Known rows, with every step that occurs
K > X > W: [ -2.5 -14.9 -20.9  11.7 -12.8   3.0  12.4  14.9  16.3 -12.0  11.8  18.0
 -18.1  -4.0   1.1 -25.7  -9.2 -20.3  -5.0  -4.2  12.3   1.9 -17.4]
E > X > K > W: [-15.0  -5.2 -15.7   5.9 -14.0  -7.6   3.1  20.3  17.0  -5.3   7.7  38.9
 -24.0   7.2   5.6 -35.2 -35.6  -5.3 -11.6 -11.7  10.0  -5.4   4.3]
E > G > K > X > W > H > C: [-11.6 -23.3 -15.9   4.8 -34.0  -5.5   7.7  16.0  17.8   3.2   8.6  14.9
 -13.6  -7.6  12.5 -16.5 -17.2 -38.2 -11.1 -22.3   8.9  24.3 -10.5]
B > C > H > E: [ 14.5   2.3  -7.1  -7.4   6.3   3.8   1.0  14.5 -34.4  -2.5 -24.0  49.4
   1.5 -13.7   0.7 -20.4  16.7  -8.7 -14.3 -11.3   9.6 -23.2   5.1]
K > W > X: [ -7.9 -15.0 -21.5  -5.0  -0.2  10.5  24.0   8.4  12.0 -12.9  18.4  25.3
 -17.6  -3.7  -0.7 -36.7  -3.6 -14.1 -10.9 -16.9   6.2  13.9 -17.1]
X > K > W: [-17.6  -3.0 -13.3   4.7 -13.7   4.8   3.4  15.5  18.9 -15.1   7.2  48.1
 -31.4   2.1  -2.8 -33.1 -15.1  -7.6   3.0  -8.8   8.4  -2.1  -1.6]
G > E > X: [ -2.3 -13.9 -11.5  -1.1  -8.4  -7.0  21.4  31.8   6.9 -16.9   5.5  28.4
  -1.8  14.9  14.1  -8.8 -38.0  -8.7 -27.1 -18.8  15.7  -5.3  -2.5]
X > W: [  2.8  -7.6 -10.8  12.9  -7.6   4.8   5.4  13.8  14.8 -19.6  -0.3  23.2
 -17.0  -3.9   4.0 -21.7   3.8 -16.1 -11.1  -8.7  14.5   3.0  -3.3]
X > W > H > C > B: [  3.8 -25.1  -5.9  12.6  -5.2   1.1 -12.2  12.3  -7.7  -8.4 -29.0  18.9
   1.8  -6.1   6.0 -35.2  18.9 -21.7 -23.8 -22.5  24.6  12.5 -11.7]
E > X > K > W > H > C: [-18.5 -20.7 -15.9  -2.7 -23.0 -10.3  -6.4  17.0  10.6   6.6  -6.0  30.9
 -16.0  11.9   5.2 -46.0 -31.7 -17.2 -29.2 -25.5  14.3  10.6  -5.0]
G > K > W: [-15.5  -3.9 -17.2  -2.4 -21.5  11.8  14.2  24.7  26.6 -16.5  20.3  39.1
 -25.5   0.4   4.7 -19.4 -24.9 -19.0   5.0 -14.9   6.5  10.9  -5.0]
E > G > K > X > W: [ -8.6  -8.2 -15.2  14.4 -25.2  -1.9  18.0  18.5  23.1  -7.6  22.5  23.2
 -23.0  -7.0  11.6  -6.0 -22.1 -25.8   5.7  -7.6   4.9  10.1  -2.3]
G > E > H > W > K: [ 19.1   0.0 -24.1 -20.2 -19.6  -4.9  23.6  29.1  -0.1 -20.0 -10.3  14.6
 -13.8  20.1   0.6 -22.0  -4.7 -23.4 -25.9 -26.7   8.6   1.6  -5.1]
X > K > W > H: [-19.0 -16.0 -13.9  -0.3 -20.4   5.0   3.5  16.1  26.1 -13.3   6.0  35.9
 -28.2  -4.3  -4.4 -42.9  -8.0 -15.0  -3.2 -18.2   8.2   4.6  -8.0]
G > K: [ -4.7  -5.3 -11.0  -3.9 -11.7   5.0  12.4  19.1  16.5 -19.8  11.2  35.6
 -15.4  -3.2   9.1 -10.5 -20.2 -16.2   3.3 -12.8   9.6   4.7   2.7]
K > W: [ -9.8  -7.3 -10.1   2.0 -13.9   9.9  11.3  22.2  10.4 -11.6   9.5  34.9
 -22.1  -0.6   3.5 -31.7  -7.4 -12.3  -7.4 -11.6   6.8   6.0 -11.9]
C > H: [  6.4  -2.3  -7.7   0.6   7.0   4.8  -1.2  17.2 -16.9  -8.7 -14.8  35.0
  -8.4   5.4   7.9 -25.1   7.8  -8.4 -10.6  -8.8   9.3  -5.4   2.6]
K > X > W > H: [ -5.1 -29.1 -23.2   7.1 -18.7   5.9  13.2  15.5  22.6 -10.3  11.0   6.1
 -16.3  -9.0  -1.1 -35.0  -1.8 -27.6 -10.7 -13.6  13.0   7.7 -23.6]
B > C > H > W: [ 24.7  -8.1  -7.4  -0.1   9.7   9.5 -10.8  23.8 -25.5   1.5 -22.1  45.4
   6.0  11.8   5.6 -33.9  21.4 -12.4 -23.0 -13.6   8.3 -17.5   3.4]
C > B > Q: [ 13.1 -11.4   2.5   7.7   8.7  12.9   1.7  16.7 -16.5 -20.1  -3.1  42.1
  16.4  -6.8  15.9 -34.1  16.6   9.0   2.6  -1.9  13.3  -9.4  -5.5]
K > X > W > H > C: [ -5.6 -30.6 -20.3   2.9 -20.6   1.2   2.6  12.8   9.3  -0.8  -1.5   8.8
 -10.8  -2.7   0.0 -37.3  -4.4 -32.0 -22.1 -18.9  15.8  16.7 -25.5]
H > E > G > K > X: [-14.0   1.9 -10.9  -7.0 -24.6  -6.9  29.2  19.0 -12.5   6.2  14.2  32.6
 -23.9 -21.1   4.4   1.1 -22.3 -15.7   5.4 -12.5   1.0   8.5  -2.1]
G > E > H > C > B: [  5.9  -9.1  -7.6   1.7 -10.7 -10.5   3.3  25.1 -28.1 -24.5 -32.3  37.8
   5.3  10.1  18.7 -12.2 -13.2 -15.8 -32.7 -15.1  23.1  -4.8  -6.5]
B > C: [ 10.8 -13.0  -4.2   2.1  -1.1   6.5   4.8  16.2   7.9 -14.7   1.7  41.0
   1.9  -9.0  11.3 -23.1  -3.5 -11.5 -12.9  -6.0  11.0 -19.2  -1.9]

Rows
[-16.7 -19.7  -6.4   4.2 -12.4   0.8 -15.8  13.3  -3.1  -3.6 -20.3  43.4
 -12.8  -1.3  -1.9 -46.1   0.0 -11.1  -9.5 -22.4  18.1   7.6 -10.8]
X > K > W > H > C > B
[ 13.9  -2.9 -13.8 -15.1  -4.0   4.4   9.9  17.2  -0.2   1.9  -1.7  13.7
 -17.2   8.5  -9.9 -36.0  10.0 -12.7  -8.4 -22.4   3.8   8.9  -5.2]
H > W > K
[  7.1   6.4 -22.3 -10.2  -9.5 -12.0  17.6   9.3   1.2   2.1  -3.2   0.7
 -18.0 -11.3  -8.7 -23.6  -8.0 -13.7 -15.8 -22.4  14.0   3.8   2.9]
H > E > X > W > K
[ 13.2  -4.5 -22.2  -9.6  -0.1  -7.5  11.7   2.3  -6.9 -15.4  -7.7  24.9
 -20.3   7.6  -0.7 -36.9   2.7 -15.5 -24.8 -16.7  10.1   3.6   3.6]
E > H > W > X > K
[ 22.6   4.0 -18.6 -18.1 -13.2  -3.2  11.9  18.1  -7.9  -6.0 -13.1   7.2
 -16.0   8.1   2.1 -36.9   4.8 -21.5 -21.1 -20.2   4.7   5.4  -0.7]
E > H > W > K
[ -7.2 -18.3 -20.6  -3.5 -21.3   2.6  22.2  12.5  -0.2  -3.2   3.9   7.5
 -20.7 -20.5 -11.1 -28.3   6.4 -25.4 -11.7 -18.4  13.1  11.7 -23.4]
K > X > W > H > E
[-15.8   0.8 -16.6 -12.4 -14.0   0.7  37.3  10.2  -3.5  -1.3  18.4  30.2
 -27.2 -22.0   0.2  -9.4  -6.8 -18.2  -1.6 -25.7  -1.2  23.0  -2.9]
H > E > G > K > W > X
[ -6.2 -21.5  -5.9   2.0 -10.2   7.7 -14.5  12.6  -4.4 -10.8 -10.2  50.0
   6.5  -0.1   7.0 -55.9  10.2  -1.5  -1.1 -16.1  15.3   3.1 -10.9]
X > K > W > H > C > B > Q
[  1.2 -30.5 -19.9   5.1 -16.0   7.9  -1.6  13.0   8.5 -12.8   5.7  27.4
  14.1  -5.0  12.9 -36.4  -0.2 -20.0   3.3 -14.2  20.4  13.0 -19.4]
G > K > X > W > H > C > B > Q
[ 14.1  -2.5  -7.4  -3.1   5.9   7.1  -4.3  24.0 -31.2   1.9 -21.6  34.0
 -10.3  18.8   1.1 -33.1  20.9 -10.5 -20.0 -15.5   7.4   1.8   1.2]
C > H > W
[ -5.9 -15.0 -10.9   4.5 -27.4  -5.1  20.9  14.8  -8.9   7.1   2.4   7.4
 -21.5 -26.7  -2.3 -20.2   9.9 -26.1 -14.2 -18.7   6.3  13.6 -16.2]
K > X > W > H > E > G
[ -2.5  -8.4 -25.9 -13.0  -9.5   1.5  22.0  11.0  13.2  -0.7  17.0  11.0
 -16.2  -4.2  -7.0 -34.0 -15.9 -13.1   4.3  -9.8   3.8   1.0 -16.9]
W > K > X
[ 16.1  -7.6  -7.1   2.5   8.2   7.1  -6.2  17.8 -12.8  -9.9 -14.6  48.1
   7.3  -2.0  12.2 -25.7   9.8 -11.1 -14.1  -6.5  10.2 -23.3   4.1]
B > C > H
[-20.1  -6.1 -12.7 -10.7 -22.5   1.3  10.6  13.7   4.2  -6.5  -1.6  36.6
 -33.8 -17.6 -14.8 -35.9   1.2 -12.7  -3.5 -23.8   8.9   5.6  -7.9]
X > K > W > H > E
[ 13.1 -11.9   3.5   3.9   5.9   5.3  -9.1  13.3 -28.7 -10.6 -18.5  44.9
  21.9   1.4  17.9 -35.7  13.9   4.7 -10.3  -5.8  16.3  -0.2  -6.3]
H > C > B > Q
[ -3.8 -31.8 -17.7  11.5 -11.4   1.9  -6.1  12.0  -8.2  -0.2 -14.6  14.6
  -0.1  -6.8   1.6 -39.2   6.3 -24.7 -16.4 -16.4  22.9  12.5 -26.0]
K > X > W > H > C > B
[  7.2  -9.1 -24.9 -16.7  -9.0   3.0  16.8  17.6   0.6  10.3  10.0  10.1
 -18.6   8.8 -13.0 -41.3  -2.6 -15.3  -3.5 -17.9   2.0   8.4 -18.7]
H > W > K > X
[  4.6  -9.0 -13.2  -7.2 -20.1 -11.0  11.5  24.6 -10.5 -25.0 -20.6  31.7
  -4.4  15.1  17.8  -9.4 -23.9 -24.1 -37.8 -16.9  16.3   1.3  -5.1]
G > E > H > C
[ 15.9 -13.3 -25.3 -13.8  -4.2  -2.2  32.4  20.0 -10.3 -25.8  -1.6  19.3
  -7.6  17.7   5.4 -18.8  -0.9 -23.5 -39.5 -25.6  11.8   8.5 -10.2]
G > E > H > W > X
[ 18.0  -2.3  -9.4  -4.0 -14.0  -2.4   6.2  23.5 -19.1 -10.6 -14.7  21.9
 -14.3   9.7   9.4 -29.9   4.1 -20.6 -32.5 -13.6   8.1   4.0  -0.8]
E > H > W
[-22.5 -25.0 -20.5  -4.4 -26.9 -10.9   5.7  27.7  19.5  -6.8  -3.6  37.9
 -13.1  21.5   3.6 -31.4 -43.4 -19.3 -32.3 -32.2  17.9   7.5  -9.1]
G > E > X > K > W > H > C
[ -4.0 -11.2 -17.5  -3.8  10.2  -0.8  13.4  -5.0  13.1 -19.8   7.5  33.4
 -18.3  -7.0  -3.3 -30.0  -6.5  -4.5  -2.7 -12.3  11.5   0.0   1.1]
W > X > K
[ -6.1   4.1  -9.3  -6.4  -7.0 -16.4   9.0  11.8 -12.6   0.1  -8.6  36.4
 -19.7  -7.7  -2.9 -19.9 -25.4   0.0 -14.7 -13.1  14.5  -7.7  10.9]
H > E > X > K
[  0.8 -20.4 -10.7   7.8 -13.1   7.7   6.0  15.3  21.5 -18.7  -1.0  12.2
 -14.0  -9.1   3.0 -31.2  12.5 -25.7 -17.1 -18.6  15.3   9.6 -10.0]
X > W > H
[-13.2  -7.6  -0.9  -6.0 -26.8   1.1  19.9  22.8 -12.7   7.9  -1.7  24.1
 -25.1 -22.8   2.0 -25.6  11.3 -19.2 -15.8 -25.3  -0.4  18.4 -10.9]
K > W > H > E > G
[ 11.4  12.3 -27.0  -9.7   0.6 -10.5   8.6  10.7 -19.4   5.9 -20.1   7.9
 -12.9  -1.7  -8.8 -26.5   3.7 -14.8 -17.7 -22.0  12.7  -2.6   9.2]
C > H > E > X > W > K
[  1.0 -26.3  -9.2  12.3 -22.3   0.8  -0.1  15.6  -2.0  -3.3   5.7  26.8
  13.4  -8.5  22.1 -27.6   3.3 -21.4   1.8 -15.3  12.3  15.1 -12.5]
E > G > K > X > W > H > C > B > Q
[ -6.0   7.5 -20.5   4.6 -16.0  -7.0  14.0  15.4 -18.7   5.0  -2.0  29.6
 -24.3 -12.0   0.7  -1.2  -1.7 -22.6   2.6 -11.7   4.6   6.3   4.3]
C > H > E > G > K > X > W
[ 10.0  -4.5  -3.0   3.0  -6.8 -10.2  -7.9  14.5 -35.3 -11.1 -35.8  31.5
   2.0  -2.6  19.8 -25.7  -2.1 -15.2 -27.7  -8.8  19.0  -0.8  -2.8]
E > H > C > B
[-17.3 -15.4  -7.1   0.1 -32.3   5.6  17.1  28.1  24.1  -6.2  18.9  28.1
 -21.5 -11.2  15.7 -19.3 -13.3 -27.8  -1.4 -24.5  -0.6  19.6  -3.8]
E > G > K > W > H
